What can hang from each mark
pino: basid kenago
rizu: basid kenago
bobipov: kenago
zova: basid
kenago: bobipov geni pino
basid: bobipov geni rizu vebut

In the rows, zero is written as 128.
Known rows, with every way that one mark hangs from another
(bobipov (kenago pino)): [127 144  90  99 168 143 123 133 126 113 134 155 132 110 144 110 154 100
 169]
(zova (basid bobipov geni rizu vebut)): [131 124 160 102 178  89  95 121 154 181 124  95 148 210 148 142 115 124
  87]
(pino (basid (bobipov kenago) vebut)): [101 144 143 128 177  59 141 137 142 134 175  85 122 106 107  90 165 174
 123]
(zova (basid bobipov geni vebut)): [106 145 143  76 150  75 120 113 142 191 146 108 153 192 139 138 101 147
 104]
(basid bobipov rizu): [156 127 149 132 196 129 125 127 134 151 115 140 134 155 152 123 130  97
 113]
(bobipov kenago): [121 146 102  98 189 116 144 132 149 108 125 145 147  95 146  97 159 110
 122]
(rizu (kenago bobipov pino)): [149 160  83  92 101 186 111  87 117 172 148 180 134 115 114 128 136 115
 157]
(rizu (basid geni vebut) (kenago pino)): [127 129 128  65 132 182  66 110 185 176 159 128 169 111 122 103 103  90
 175]
(basid (rizu kenago) vebut): [178 113 146 120 182 177  94 117 208 171 119 129 169 114 133 112 175  65
 140]
(rizu (basid geni) (kenago bobipov)): [112 160 107  62 122 152  98  86 150 162 151 145 151 108 116  98  87 135
  77]
(pino (basid bobipov) (kenago geni)): [ 79 131 153 143 146  71 138 126  90 131 193 128  65 143  93 115 126 207
 117]
(bobipov (kenago geni pino)): [108 151  95 115 166 147 124 117 123 113 163 121 110 120 133 112 151 134
 134]
(rizu (basid vebut)): [122 117 163 100 176 134 119 139 202 142 151 125 151  85 140  93 159 108
 149]
(zova (basid geni (rizu kenago))): [146 121 108  66 159 147  93 115 166 162 101 160 175 196 152 138 121  66
  93]
(zova (basid bobipov geni (rizu kenago))): [137 142 112  68 151 135  88 105 134 174 111 148 161 225 155 142  83  86
  77]
(rizu (basid geni) kenago): [115 138 116  52 149 161  98 110 177 152 137 155 176 114 135  91  88  87
 116]
(pino (kenago geni)): [107 130 139 124 160 120 125 119 125 124 157 147  93 119 119 119 137 154
 126]
(kenago bobipov geni (pino (basid vebut))): [103 125 148 159 118 104 136 102 125 175 217  81  86 103  68 126 189 221
 141]
(bobipov (kenago geni (pino (basid vebut)))): [ 93 123 131 142 161 103 127 132 147 127 201  73 103 101  92 102 193 182
 154]
(zova basid): [119 128 111  77 154 114 153 136 147 142 121 179 153 164 156 137 160 100
 133]
(zova (basid (rizu (kenago bobipov geni)))): [130 147 102 104 129 163 107  88 143 153 140 139 117 185 129 144 150 132
  42]

Rows
[126 125 140 141 163 135 123 111 137 159 169 113 118 163 105 111 137 140
  87] | (pino (basid bobipov (rizu (kenago geni))))
[143  97 136 112 171 123 112 123 164 162 131 133 168 137 105 109 144 105
 119] | (pino (basid geni (rizu kenago)))
[151 101 156 116 186 124 115 144 189 153 115 128 152 168 156 140 191  89
 127] | (zova (basid rizu vebut))
[135 120 138 112 165 112 107 113 134 175 142 121 152 166 110 111 105 124
 101] | (pino (basid bobipov geni (rizu kenago)))
[154 144 104 135 129 203  89  78 125 164 157 135 107 142 112 135 144 126
 104] | (basid (rizu (kenago bobipov geni pino)))
[122 168  93 100 161 130 119 124  96 126 142 145 118 136 149 113 118 118
 151] | (basid (bobipov (kenago pino)))
[127 149 113  97 149 160 103 102 138 159 138 139 126 220 150 139 115 105
  63] | (zova (basid bobipov (rizu (kenago geni))))
[154 125 124 124 179 183 109 104 174 151 134 133 147 140 130 114 151  89
  94] | (basid (rizu (kenago geni)))
[109 123 121 119 117  87 137 109  91 173 175 131 116 121  80 129 139 191
 148] | (kenago bobipov (pino (basid geni)))
[ 96 131 136 139 137 107 147 120  91 161 198 121  91 153  99 124 134 179
 151] | (kenago geni (pino (basid bobipov)))
[117 134 128  93 131 209  80 106 188 159 187 118 134 109 121 101 136 109
 158] | (rizu (basid vebut) (kenago geni pino))
[133  97 182 174 158  80 100 133 138 136 160 108  77 102  84 122 196 189
 126] | (pino (basid rizu vebut) (kenago bobipov))
[167 114 147 105 182 156  80 104 199 186 118 107 181 128 123 113 137  81
 118] | (basid geni (rizu kenago) vebut)
[ 95 120 177 126 150  43 107 127 116 167 178  99 101 132  87 113 112 200
 140] | (pino (basid bobipov geni vebut) kenago)
[117 151 111 131 124 146 134  88 100 159 175 131  95 123 106 134 145 172
 122] | (kenago bobipov geni pino)
[155 135 121 100 133 154  90 101 176 171 128 135 145 161 131 142 175 111
  87] | (zova (basid (rizu (kenago bobipov)) vebut))
[164 138 104 108 130 178  72  83 123 180 127 146 142 146 114 136 113 106
 119] | (basid geni (rizu (kenago bobipov pino)))
[111 102 129 109 145  98 139 133 119 167 162 141 142 128 100 123 140 142
 184] | (kenago (pino (basid geni)))
